What can hang from each mark:
j112: j890 j972
j295: j70
j890: j70 j76 j112
j972: j77 j112 j743
j77: j649
j76: j890
j649: j77
j70: j295 j378 j890

Known rows, with every way that one mark hangs from another:
{j76 {j890 j70 {j112 j972}}}: [ 11 -23 -28  -8  -4 -24  32 -23  16   9 -14  16  -9 -30  12 -33  25 -12
 -33 -28 -45 -19  21  -4]
{j70 j378 {j890 {j112 {j972 j743}}}}: [  1 -24 -30 -25 -13 -21  45 -25  14  19  -2  19  -8  -4  22 -30  18  15
 -29 -28 -66 -57  29   6]
{j890 j70 j76 {j112 j972}}: [  0 -16 -22 -13  -2 -31  41 -32  19  10 -11  33   9 -20  25 -35  30  -7
 -17 -21 -36 -21  16   7]
{j295 {j70 j378 {j890 j76}}}: [-14 -15 -26  -2 -13 -35  42 -20   2  32   4  20   4 -20  42  -9  19  11
 -35 -27 -48 -26  19   3]
{j112 {j890 j76} {j972 j77}}: [ -6 -23 -34 -11   3  -6  37  -7  -6  -3   7  40  -1 -34  14 -41  44 -10
 -17 -33 -38 -16   3  18]
{j112 {j890 j76} {j972 j743}}: [ -5 -29 -41  -9   1  -3  44 -12   4   1   6  39   0 -22  12 -29  42  -7
  -9 -38 -48 -31   5  16]
{j972 {j77 j649} j743}: [  4 -13 -33  11 -12  15  18 -12  -2   2   2  41 -11 -30 -10 -35  11   1
 -27 -23 -58 -33  -2  10]
{j972 j112}: [ -2 -26 -39   9 -17  -5  18 -20   1   0 -15  28 -15 -36   9 -12  12   6
 -22  -4 -44 -21   3   5]
{j890 {j70 j295 j378} j112}: [  6 -17 -14 -22 -22 -33  35 -41  15  34 -25  14  -6 -19  27 -33 -13  13
 -44  -7 -42 -39  28   3]
{j295 {j70 j378 {j890 j76 j112}}}: [-12  -9 -23 -11 -12 -39  40 -25  12  35   2  25   6 -14  37 -23  18  11
 -38 -28 -50 -33  19   0]
{j70 j378 {j890 j76 j112}}: [ -3 -15 -22 -12  -6 -35  37 -35  10  25  -2  21  -4 -10  24 -23   6  21
 -30 -25 -45 -41  28   6]
{j112 {j890 {j70 j378}} {j972 j77 j743}}: [ -4 -35 -25 -38 -18  -9  43 -12  -1  16  -5  39 -11 -21  19 -50  28  -3
 -25 -39 -56 -35  25  18]
{j112 j890 {j972 j77 j743}}: [ -2 -29 -37 -16  -7  11  34   0  -4  -3   5  41 -14 -29   5 -47  39 -12
 -19 -31 -58 -34   1  11]
{j76 {j890 j112}}: [ 10 -19 -32  11  -1 -12  18 -18   9   5 -13   9 -18 -32  -2 -26   7   0
 -35 -22 -46 -22  14 -11]
{j76 {j890 {j112 {j972 j743}}}}: [  7 -23 -37  -1   0  -7  28 -10  17  -1  -9  19 -11 -24  -4 -35  23  -2
 -30 -42 -58 -39  20  -3]
{j890 {j70 j295 j378} j76 j112}: [  0 -13  -9 -21 -15 -42  38 -45  19  34 -18  24   5 -15  30 -34 -10  16
 -43 -24 -33 -38  33  13]
{j649 j77}: [  3 -23 -32  13  -6  -1  22 -19  -3  -3  -6   9   0 -39   6 -23  21   4
 -26  -9 -38 -16   1  -9]
{j112 {j890 j70}}: [  4 -30 -30  -9 -13  -8  32 -24  -3  18  -8  25 -14 -34  24 -25  24 -14
 -16  -2 -44 -15   2  -1]
{j295 {j70 j378 {j890 j76 {j112 j972}}}}: [-11 -11 -27 -19  -9 -42  50 -22  15  29   6  25  13 -12  44 -23  37   5
 -34 -33 -52 -29  20   6]
{j890 {j70 j295} j76}: [ -4 -18 -18  -1 -12 -26  38 -35  10  21 -12  26   2 -29  28 -25   1   1
 -34 -15 -28 -30  19  13]
{j890 {j70 j295} j76 {j112 j972}}: [ -1 -12 -18 -17  -6 -34  47 -36  23  18 -12  32  11 -22  32 -40  18  -3
 -31 -21 -32 -33  19  13]
{j76 {j890 j70 j112}}: [ 10 -21 -24  -2  -8 -22  23 -24  14  16 -17  16 -16 -31   6 -32   6  -6
 -35 -21 -43 -22  20  -9]
{j295 {j70 {j890 j76 j112}}}: [-11  -6 -27   1  -8 -28  38 -20  11  26   7  33   5 -21  35 -24  26  -3
 -31 -18 -49 -31   3  -5]
{j890 j76}: [ -2 -17 -29  13  -1 -14  27 -25   2   2  -7  21  -3 -28  12 -15  16   6
 -18 -18 -33 -18   6   4]

Rows:
[ -4 -23 -31  -4 -10   7  30  -4   2  -8  -5  33 -12 -26   3 -41  27  -1
 -24 -29 -53 -37  10   8] : {j112 {j972 j77 j743}}
[ -1 -36 -30 -29 -30 -25  36 -31   2  33 -17  33 -11 -33  29 -25   0   6
 -38 -12 -46 -34  23  21] : {j972 {j112 {j890 {j70 j295 j378}}}}
[ -2 -18 -39   7 -21  15  12 -11   0   1  -2  59 -13 -35 -15 -32   9   3
 -27 -27 -60 -37   1  20] : {j972 {j77 j649} j112 j743}
[  5 -13 -17  -9 -16 -22  31 -36  15  25 -20  21  -8 -26  24 -38  -4   0
 -39   3 -40 -36  12   1] : {j890 {j70 j295} j112}
[ -4 -35 -46  -6 -18   8  24 -10  -2   6  -6  46 -19 -32   3 -24  18  -1
 -16 -20 -57 -39   1  10] : {j972 {j112 j890} j743}
[  0 -24 -26  -8 -19 -24  40 -31   0  29  -4   2 -15 -21  34 -11  -7  22
 -46  -8 -50 -49  27   9] : {j70 j295 j378 j890}
[  7 -26 -26   5 -14 -22  30 -24   8  21 -15   8 -16 -38  16 -23  -5  -4
 -49 -22 -39 -28  24   2] : {j76 {j890 {j70 j295}}}
[  6  -7 -35  -5  -6   7  24 -14  10   0   3  48  -3 -23  -8 -48  28  -5
 -26 -29 -63 -38  -1  13] : {j890 {j112 {j972 {j77 j649} j743}}}
[ -3 -20 -35 -10 -14 -10  25 -23  -3  15   6  76  -1 -43   6 -37  25 -14
 -20 -32 -44 -15   0  30] : {j972 {j77 j649} {j112 {j890 j70 j76}}}
[ -6 -20 -24  -8 -12 -35  44 -33   4  30   0  12  -4 -17  35 -13  -5  23
 -43 -24 -40 -47  32  17] : {j70 j295 j378 {j890 j76}}
[ -2 -28 -22 -25 -13 -35  45 -36   3  34  -9  25   1 -25  34 -28   4   6
 -35 -25 -33 -31  25  21] : {j112 {j890 {j70 j295 j378} j76}}
[ -3 -31 -26 -32 -10 -36  55 -33   7  28  -5  26   5 -25  39 -29  24   0
 -31 -32 -35 -26  28  27] : {j112 {j890 {j70 j295 j378} j76} j972}
[ 10 -22 -18 -17 -17 -37  31 -34  15  33 -22   6 -11 -25  17 -34 -16   9
 -57 -29 -44 -36  38   2] : {j76 {j890 {j70 j295 j378} j112}}
[ -1 -27 -28  -8  -5 -18  37 -27  -1  17  -4  35  -4 -31  26 -26  26 -11
 -13 -19 -33 -15   6   9] : {j112 {j890 j70 j76}}
[-10  -8 -31  -6  -5 -30  47 -16  15  21   9  31  12 -20  40 -26  46  -8
 -28 -24 -51 -29   5   1] : {j295 {j70 {j890 j76 {j112 j972}}}}
[ -8 -18 -30 -23 -19 -24  48 -15  15  30   3  22   1  -8  36 -30  31   6
 -36 -30 -70 -49  20  -1] : {j295 {j70 j378 {j890 {j112 {j972 j743}}}}}
[ -9 -25 -32  -1 -23   8  15  -4   0  -2 -12  50 -19 -33  -5 -38   6   8
 -27 -26 -53 -44  10  11] : {j972 j77 j112 j743}
[ -2 -12 -24  -4  -6 -27  39 -32  11  24   1  25  -4 -19  26 -29   0   9
 -40 -16 -41 -52  16  11] : {j70 j295 {j890 j76 j112}}
[ -1 -33 -35 -17 -25 -13  33 -26   2  23 -11  40 -11 -41  26 -27   8  -7
 -32  -4 -43 -33   8  17] : {j972 {j112 {j890 {j70 j295}}}}
[ -7 -34 -28 -28 -22 -35  42 -35   6  33 -13  43   0 -31  30 -28   3   8
 -35 -28 -36 -34  27  31] : {j972 {j112 {j890 {j70 j295 j378} j76}}}
[  3 -28 -27 -12 -16 -12  37 -27   0  26  -8  22 -12 -37  31 -30  10 -10
 -32   0 -42 -29   5   8] : {j112 {j890 {j70 j295}}}
[  6 -32 -24  -5 -15 -31  26 -26   4  22 -19   3 -17 -31  14 -16   1   7
 -39 -31 -43 -18  35  -2] : {j76 {j890 {j70 j378}}}
[ -5 -19 -27   4  -8 -24  42 -27   4  21   4  19  -5 -25  32 -17   3   9
 -36 -16 -38 -46  18  14] : {j70 j295 {j890 j76}}
[  4 -25 -38 -19 -12   7  37 -13  -1  13  10  56  -7 -31   8 -47  40 -22
 -18 -31 -61 -27  -1  21] : {j112 {j890 j70} {j972 {j77 j649} j743}}
[ -9 -19 -30  -3 -23 -25  38 -16   0  32   1   7  -9 -23  41  -7  19  10
 -38 -11 -56 -26  14  -5] : {j295 {j70 j378 j890}}
[ -7 -29 -31 -15 -17 -23  39 -28   5  24  -7  51  -1 -37  27 -29  11  -5
 -28 -22 -34 -32  13  27] : {j972 {j112 {j890 {j70 j295} j76}}}
[  4 -35 -31 -30 -14 -23  45 -28   0  19  -9  18  -7 -25  34 -25  34  -5
 -19 -17 -47 -13  19  10] : {j112 {j890 {j70 j378}} j972}
[  2 -25 -17 -13 -24 -28  37 -36   7  29 -20   7  -9 -24  31 -22 -11  13
 -41  -7 -39 -31  28   7] : {j890 {j70 j295 j378}}
[ -6 -29 -42  -3  -6 -10  28 -19  -2   6  -3  47  -5 -37  11 -19  26  -1
 -15 -24 -40 -19   1  17] : {j972 {j112 {j890 j76}}}
[ -2 -30 -25 -21 -10 -30  40 -33   1  26  -9  29  -2 -25  28 -23  18   4
 -20 -27 -37 -16  22  12] : {j112 {j890 {j70 j378} j76}}
